Each row was made from one small tree. The marks that hang from a mark follow it in brackets, in the order of their numbers. Every link used is in the known rows. Write each row's tree.
(in the rows, 128 means zero)
Known rows
k919{k469{k476 k549 k983{k613}}}: [107  88  69 123 124 166  79 129 122 166 158 159  86 145 157 145 192 177
 122]
k549{k469{k476{k308}}}: [103 135 136 139 139 163  67 127 154 123 139 135  93 119 164 137 134 159
 127]
k919{k469{k476{k308} k549 k983}}: [102 105  73 142 105 165  78 138 122 173 151 147  88 159 170 127 190 200
 123]
k983{k469{k476 k549} k613}: [ 98  96 108 106 144 170  61 114 141 126 137 152  88 131 150 160 154 161
 125]
k549{k469}: [108 127 142 132 164 169  80 122 146 120 141 144  90 121 153 146 131 136
 128]
k476{k469{k919 k983}}: [115  84 109 159 150 153  95 134 140 155 148 149  85 149 169 140 163 176
 124]
k469{k476 k983}: [ 85 111  93 145 128 177  71 137 127 151 149 145  98 142 155 153 163 190
 125]
k691{k469{k476{k308} k549 k919 k983}}: [ 92  80  86 134  99 163  71 151 128 184 157 143  77 189 187 136 132 213
 123]
k983{k469{k549 k919} k613}: [105  82 117 109 160 164  77 117 141 140 140 154  83 147 156 157 148 153
 125]
k373{k549{k469{k476{k308} k919 k983{k613}}}}: [ 93 131 145 155 136 164  62 140 140 153 157 135  91 132 154 144 142 135
 128]
k549{k469{k476{k308} k919 k983}}: [ 99 118 118 147 145 162  68 140 146 171 155 138  90 140 178 133 128 168
 124]
k469{k549 k983}: [ 87 102  84 130 144 180  76 134 105 164 154 140  89 147 164 142 163 165
 126]
k613{k983{k469{k476}}}: [ 81 111 131 127 150 170  81 112 149  96 116 159  98 144 129 154 167 184
 121]
k476{k308 k469{k983}}: [104 119 119 184 142 145  83 129 139 135 136 139  90 129 173 135 186 191
 126]
k373{k549{k469{k476 k983}}}: [ 90 139 143 153 133 180  60 139 131 145 153 136  94 133 144 144 136 133
 130]
k549{k469{k476{k308} k919}}: [110 119 134 135 138 158  75 134 159 141 143 135  90 134 174 131 124 162
 125]
k691{k469}: [100  99 125 136 126 167  88 131 140 119 137 155  82 167 150 160 138 190
 128]
k691{k469{k549 k983}}: [ 91  89  93 131 126 175  75 139 115 163 154 151  76 175 165 151 140 188
 126]
k983{k469{k919} k613}: [104  93 134 127 168 161  83 115 153 124 134 160  87 143 145 168 150 159
 126]
k308{k476{k469{k549 k983{k613}}}}: [114 111 104 154 148 150  88 119 145 135 143 146  76 114 182 135 190 170
 124]

Which tree is each row?
[105  93  70 128 111 173  80 137 119 173 155 154  88 160 161 134 182 189
 122] : k919{k469{k476 k549 k983}}
[118  68  93 134 155 149  88 128 130 162 158 147  80 138 177 142 171 157
 123] : k476{k469{k549 k919 k983{k613}}}
[ 86  91 124 114 158 168  89 115 140 120 123 156  91 160 143 144 159 171
 121] : k613{k983{k469{k549 k919}}}
[110  92 100 162 134 144  84 138 132 167 148 133  82 149 194 119 173 185
 124] : k476{k308 k469{k549 k919 k983}}
[110  90  95 146 144 161  82 129 122 151 149 143  84 138 171 135 170 166
 125] : k476{k469{k549 k983}}
[104 129 161 145 142 171  79 137 142 134 146 136  90 142 145 140 126 121
 130] : k373{k549{k469{k919}}}
[ 94 113  97 124 104 166  69 134 131 133 137 127  95 139 173 129 163 188
 126] : k469{k476{k308} k549}
[ 94 108 114 120 137 162  58 115 143 125 133 145  89 130 157 153 162 172
 125] : k983{k469{k476{k308} k549} k613}
[100  91 111 116 135 158  66 122 148 142 138 146  86 146 167 148 152 175
 124] : k983{k469{k476{k308} k549 k919} k613}
[ 99 117 116 132 164 168  62 124 141 147 159 149  90 110 156 158 141 142
 125] : k549{k469{k476 k983{k613}}}
[108  91  79 129 143 165  88 125 117 163 157 161  83 145 155 148 196 165
 124] : k919{k469{k549 k983{k613}}}
[102 100  73 135 118 158  76 131 124 166 155 153  87 143 165 139 201 188
 122] : k919{k469{k476{k308} k549 k983{k613}}}
[112 105  88 129  99 160  85 133 134 144 139 145  89 154 166 125 185 195
 124] : k919{k469{k476{k308} k549}}
[106 104 124 133 182 162  79 127 141 161 162 151  84 125 162 154 135 133
 125] : k549{k469{k919 k983{k613}}}
[ 84 106  78 131 127 163  58 131 119 160 157 136  92 125 174 145 182 180
 124] : k469{k476{k308} k549 k983{k613}}
[ 80 125  98 162 120 167  68 138 131 149 143 137  98 140 165 144 173 204
 126] : k469{k476{k308} k983}
[106  77  89 101 109 170  82 141 134 158 148 135  90 162 175 130 141 177
 123] : k469{k476 k549 k919}
[101  92  94 119 101 160  78 143 138 155 144 127  91 158 185 122 151 191
 123] : k469{k476{k308} k549 k919}
[117 110 115 170 143 149  98 128 155 143 139 146  79 137 184 130 177 189
 124] : k308{k476{k469{k919 k983}}}
[ 78 111 121 123 140 167  74 114 141 107 117 149  96 145 145 140 170 187
 121] : k613{k983{k469{k476{k308} k549}}}
[114 119 117 168 153 147  91 117 154 123 138 150  79 112 173 143 192 176
 125] : k308{k476{k469{k983{k613}}}}
